Each row was made from one walk, in order. Every step used is in the known rows, and no mark comes twice. Write each row's walk.
In the rows, 128 means zero.
Known rows:
T-N-Z-X-K: [183 112 112 145 102 120  68 136 146 191 163 115 179 105 126 118 158 152
 132 127  97 141 120 122  95  76 103 103 160 102 145 128 170 107 126 128
 110 104]
G-Z-X-T-B: [142 122  90 179 110 162  61 129 155 131 129 176 165  55 125 111 151 183
 159 128 125 122 132 117 120 140 118 108  96 123 133 130 135  92 136 128
 139 136]
X-Z: [140 114 139 153 143 128 113 141 129 116 135 142 140 109 108 138 135 155
 153 134 146 134 124 127 137 117 116 130 159 111 135 153 130 108 114 169
 115 114]
K-G-Z-X-J-B: [ 58 109 118 222 117 170 100 125 135 121  83 114 155  62 124 150 159 153
 159 136 172 113 113 103 146 116  69  86  84 141 140 143 114 138 149 207
  72 112]
K-X-Z-N-T-B: [138 153 109 183 128 146 114 134 123 153 146 117 151 144  99 121 145 207
 196 151 167 127  85 123 150  86  84 108  65 123 175 160 126  36 111 197
 114  95]
K-X-J: [123 108 124 187 130 147 132 117 122 135 145 128 163 108  92 135 140 174
 157 132 165 129  80 129 121 140 136 119 137 148 149  99 119  98 119 153
  94 119]
G-K: [ 72 121 134 133 125 136  93 126 131 109 127 147 142  81 141 130 134 142
 104 129 119 156 145 139 127 167 141 106  90 129  94 135 140 118 129 120
 135 129]
K-X-T-B-J-F: [118  89  82 196  87 175 139  99 120 111 168 144 190 121 117 117 102 132
 138 115 200 144 119 118 113 110 166 119 181 131 165  99  87  96 107 102
 108 134]
F-J-B-T-N: [ 79 130 117 170  85 145 117 121 103 187  57 110 171 151 110 120 102 126
 157 173 128 138 109 102 133  86 124 115 101 123 185 147 135 129 139 140
  96 123]
G-K-X-J-F: [ 46  87 126 195  97 182 102 111 112 123 150 148 179  70  87 148 126 146
 120 120 178 171  90 132 103 168 152  85 127 163 109 101 118 105 135 137
  95 115]
K-G-Z-X-J: [ 96 116 130 205 120 156 112 127 141 102  97 150 145  59 125 151 177 170
 164 132 176 119 119 106 132 129  77  94  76 150 119 104 119 116 153 169
 101 111]
G-K-X-Z-N-T: [ 94 144 123 179 116 150  90 132 130 101 148  98 172 118 144 125 165 198
 147 145 173 154 109 133 129 186  97  85  61 116 128 158 136  48 114 182
 134  96]
B-J: [112 111 127 136 129 121 159 128 129  99 133 120 151 138 141 127 131 113
 113 126 161 125 152 120 128 132 141 136 135 109 143 121 114 116 111  99
 112 133]
N-Z-X-J-B-T: [119 120 125 169 101 139  93 121 126 189 112  65 174  82 117 147 169 130
 178 125 166 128  98  88  94 119 104  85 117 114 187 151 153 129 145 131
  67 125]
Z-X-T: [171 117  98 164  93 171  92 120 145 123 169 113 181 108 146 114 158 132
 124 103 149 120 140 115  92 164 158 113 128 118 104 123 133 121 121  90
 126 128]
N-T: [123 150 144 128 124 127 128 136 120 112 132 105 146 145 130 121 129  90
 159 122 158 127 130 127 129 131  89 115 116 114 124 146 124 108 120 117
 149 121]
G-Z: [105 136 136 131 138 119 102 138 146  95  92 148 126  91 135 128 135 153
 143 143 119 133 129 130 135 164 100 123 134 124 151 124 128 127 133 156
 148 136]
G-Z-X-S: [115 126 111 159 115 148  73 137 153 103 108 182 139  75 116 142 163 164
 153 149 151 101 106 116 104 174  99 115 118 104 159 126 152 124 140 160
 133 113]
B-J-F: [ 88  96 126 140  97 146 160 124 115  92 139 117 152 147 131 137 107  77
  97 113 176 142 148 114 115 128 157 123 179 123 151 113 101 130 125  92
 103 133]
J-F: [109 113 125 134 100 153 126 124 119 127 138 127 134 135 110 139 104 102
 112 114 145 144 127 122 113 115 149 115 161 141 132 120 115 141 140 121
 119 128]
Z-N-T-V: [102 170 117 116 130 119 106 143 107 182 126  73 135 179 161 111 157 104
 139 131 148 143 107 120 124 135  76 116  36 122 139 155 139  68 154 139
 155 113]
N-Z-X: [179 124 121 125 106 120 114 125 152 161 160 100 140 113 148 142 167 137
 123 124 130 119 124 104  96 132 126 119 141 106 161 124 150 131 141 119
 117 129]
Z-N-T-B: [102 169 117 128 125 140 114 137 118 180 116 118 128 147 131 109 143 155
 164 142 143 126 122 127 150  98  76 106  40 137 139 165 131  62 137 132
 128 115]
F-J-B: [ 62 117 121 165 118 162 121 129 121 170  94  99 157 129 111 142 112 114
 127 152 143 119 113 109 136 110 142 128 113 128 164 170 118 127 129 156
  57 136]
Z-N: [117 148 110 124 125 138 123 130 131 151 113 101 122 152 156 120 154 167
 106 141 126 127 128 127 130 155 121 118  84 145 135 138 139 119 143 125
 121 123]
T-B-J: [ 97 117 117 148 134 121 148 127 120 134 123 157 130 118 119 125 117 136
 143 136 148 123 142 123 146  75 134 132 112 116 152 129 115  86 111 113
 104 134]
V-T: [127 141 135 115 107  94 106 131 121 120 123 113 146 110 123 123 115 125
 109 123 131 131 130 112 115 165 119 128 153 129 102 117 116 145 122 116
 126 113]
V-T-N-Z-X: [186 134 128 116  73  94  81 132 136 176 147 116 168 112 137 119 145 147
 115 142 114 132 117  95  93 143  88 123 173 108 147 101 148 153 132 119
 144 104]
N-Z-X-T-V: [178 118  95 140 118 134  66 125 143 191 171  94 170 105 169 124 175 107
 128 107 149 139 108 102  77 155 110 123 115 109 151 127 151 104 140 111
 151 132]
T-V-S: [120 148 125 114 133 110  94 136  94 168 132 125 117 133  98 144 126  81
 131 135 134 123  92 122 107 147 143 133 117 139 138 147 132 119 120 150
 167 110]
J-B-T-N: [107 140 116 141  89 129 113 124 101 160  87 106 152 150 121 106 102 117
 162 159 110 139 110 116 140  88 103 110 104 116 164 150 140 151 136 154
 133 122]

Write each row's walk:
[147 145 126 129  92 112 123 121 108 147 105 140 147 145 129 109 119 136
 159 151 112 143 120 120 126 103 106 117 113 118 143 107 149 137 135 115
 160 116] : B-T-N
[ 75 171 135 153 129 130 123 132 137  84  69 104 126 138 202 121 162 150
 152 148 174 120 142 119 157 158   5  88  36 134 141 142 117 117 148 166
 164 107] : K-G-Z-N-T
[ 75 129 121 169  97 143 131 118 111 162  65  80 154 131 117 138 113 119
 153 152 156 129 116  95 121 109 141 114 100 120 172 160 125 127 148 125
  69 135] : F-J-B-T
[159 110 119 169 108 122 109 119 150 149 159  94 153  94 164 147 172 131
 129 105 156 128 138 111 101  68  83  85 137 120 119 128 138 121 142 135
  85 100] : N-Z-X-K-G
[130 138 115 149 142 144 104 142 134 148 125 114 134 132 128 130 159 195
 130 144 142 135 125 124 138 144 112 118 116 131 140 161 142  95 127 167
 104 107] : X-Z-N
[ 89 144 109 139 108  99 107 124  94 180  95  74 128 138 131 122 113  80
 157 135 131 145  96 106 122  96 120 117  62 114 159 156 134 121 156 155
 117 129] : J-B-T-V
[ 73 179 120 133 138 131  84 145 135 145  81 141 130 118 143 107 150 182
 177 151 135 126 123 126 156 129  48 100  53 126 161 163 131  64 140 159
 152 123] : G-Z-N-T-B
[198 134 121 124  74 106 100 118 130 176 132 108 150 133 141 125 160 146
 152 144 116 135 116  99  93 104  94 107 119  96 177 103 171 133 153 104
 149 117] : B-T-N-Z-X
[169 108 114 169  97 123  97 121 138 174 154 119 164 110 156 128 159 143
 135 127 128 135 128 119 113  48  66  92 142 117 125 122 148 124 144 150
 114  90] : T-N-Z-X-K-G
[ 75  99 118 150 105 146 153 122 112 138 134 156 142 127 101 133  95 106
 128 121 164 142 138 113 133  68 155 123 142 132 158 122 100 100 128 105
  93 133] : T-B-J-F
[136 141 133 121  92  96  97 135 106 142 120 150 156 128 116 101 106 139
 116 144 108 140 124 118 125 138  99 130 160 128 114 107 131 147 120 130
 155 105] : V-T-N
[ 85 157 115 137 127 130 139 135 119 150 122 108 152 159 147 109 146 136
 153 140 171 123 142 117 148 104  86 113  50 118 157 162 117  50 123 105
 112 121] : Z-N-T-B-J
[131  98  83 193 117 153 139 105 132 113 161 153 183 119 132 108 124 160
 150 127 184 128 120 124 129 114 153 129 133 127 160 110 102  83  91 112
 113 137] : K-X-T-B-J
[ 94 137 137 144 133 118 147 135 119 121 130 136 151 137 120 118 120  96
 174 129 179 124 142 120 147  73 102 122 102 100 150 147 109  58 107 105
 125 127] : N-T-B-J
[ 75 181 121 120 141 108  83 153 121 149  91  94 135 144 167 110 166 129
 152 146 140 141 106 119 132 171  44 109  31 118 161 146 140  65 162 164
 177 121] : G-Z-N-T-V
[146 101  81 184 102 167 114 117 138 131 171 145 182 103 134 113 147 138
 141 109 169 119 150 109 112 106 165 123 112 112 128 128 119  80 105  71
 105 134] : Z-X-T-B-J
[125 124 120 174  98 138 125 120 151  83 111 137 120  89 168 143 159 160
 135 134 155 110 139 106 134 127  84 102  80 125 129 103 121 137 152 165
 134 117] : K-G-Z-X
[ 85 197 125 114 134 113  67 152 103 138  94 102 129 141 138 127 162 115
 146 153 155 121  94 120 116 215  68 105  65 130 163 166 140  88 130 166
 194 102] : G-Z-N-T-V-S
[113 116 126 173 130 132 129 121 128 119 131 124 141 114 144 134 133 120
 133 112 151 139 138 134 133  63  89  96 132 141  79 132 117 118 131 150
  97  98] : X-K-G
[129 147 121 125 114  96 117 125 100 163 112 101 124 136 135 123 130  98
 156 127 132 153 103 112 107 118 121 120  63 120 139 115 141 107 158 116
 151 125] : B-T-V
[113 106 100 180 107 166  84 104 140  90 160 136 184  78 158 114 141 162
 112 121 156 156 119 140 109 214 155 102 120 135 108 113 125 108 111 121
 146 132] : G-K-X-T
[ 59 135 116 161 107 130 113 124  92 210  69  73 150 140 114 138 110  95
 156 149 147 147  91  94 115 101 128 123  44 122 178 158 128 106 159 140
  86 130] : F-J-B-T-V
[159 140 138 109 104  88 109 120 121 166  98 125 145 138 146 115 136 143
 157 153 121 146 113 116 113 107  68 114 130 105 189 116 161 145 143 119
 173 123] : B-T-N-Z
[ 77  95  89 198 118 160  98 102 137  88 163 169 195  73 140 110 133 167
 131 129 172 150 138 133 125 156 158 107 104 123 131 114 112  68  92 105
 119 137] : G-K-X-T-B-J
[148 111 133 155 128 138  98 130 143 184 150 108 165  79 115 150 182 151
 151 119 161 124 107 106  94 140 112 108 134 130 155 124 152 109 138 119
  87 120] : N-Z-X-J
[161 101  91 158 115 145 100 115 155 159 163 130 187  88 155 123 166 138
 143 112 175 126 151 101 100 113 130 119 140  96 173 131 133  92 104  75
 109 141] : N-Z-X-T-B-J
[ 87 128 139 159 135 121 129 124 140  73  75 156 112  89 167 137 136 148
 142 144 152 125 138 122 156 135  56 111 103 138 133 112 113 146 145 178
 152 123] : K-G-Z
[144 150 119 174 117 139 129 136 128 119 158  80 161 165 131 124 161 187
 168 146 179 125  95 121 131 146  85 107 100 120 156 151 120  68 111 184
 124  96] : K-X-Z-N-T
[ 77 167 128 171 134 128  93 138 140  95  88  98 154 122 181 118 168 159
 150 130 168 136 145 131 145 127  10  68  73 135 107 159 127  83 139 167
 127  92] : X-K-G-Z-N-T
[ 91 126 132 148 103 128 105 119 116 206  59 100 173 140 125 129 122 142
 156 175 138 141 103  96 123  97  79 112 129 108 224 154 148 142 140 138
 104 128] : F-J-B-T-N-Z
[108 162 128 141 145 128  88 155 110 169 129  87 142 156 136 121 162 130
 164 136 169 149 101 119 133 132  67 117  53 114 142 178 141  47 139 180
 144  97] : X-Z-N-T-V
[113 121 108 191  76 160  95 125 103 196 105 105 186 117  82 120 141 134
 179 144 136 134  96 101 119  79 131  95  83 123 152 137 152 120 143 142
  87 107] : Z-X-J-B-T-N
[ 66 174 126 159 134 128 114 131 130 125  68 143 117 119 169 117 153 177
 184 154 159 126 128 122 175 102   4  87  16 146 146 147 116  80 152 184
 147 108] : K-G-Z-N-T-B
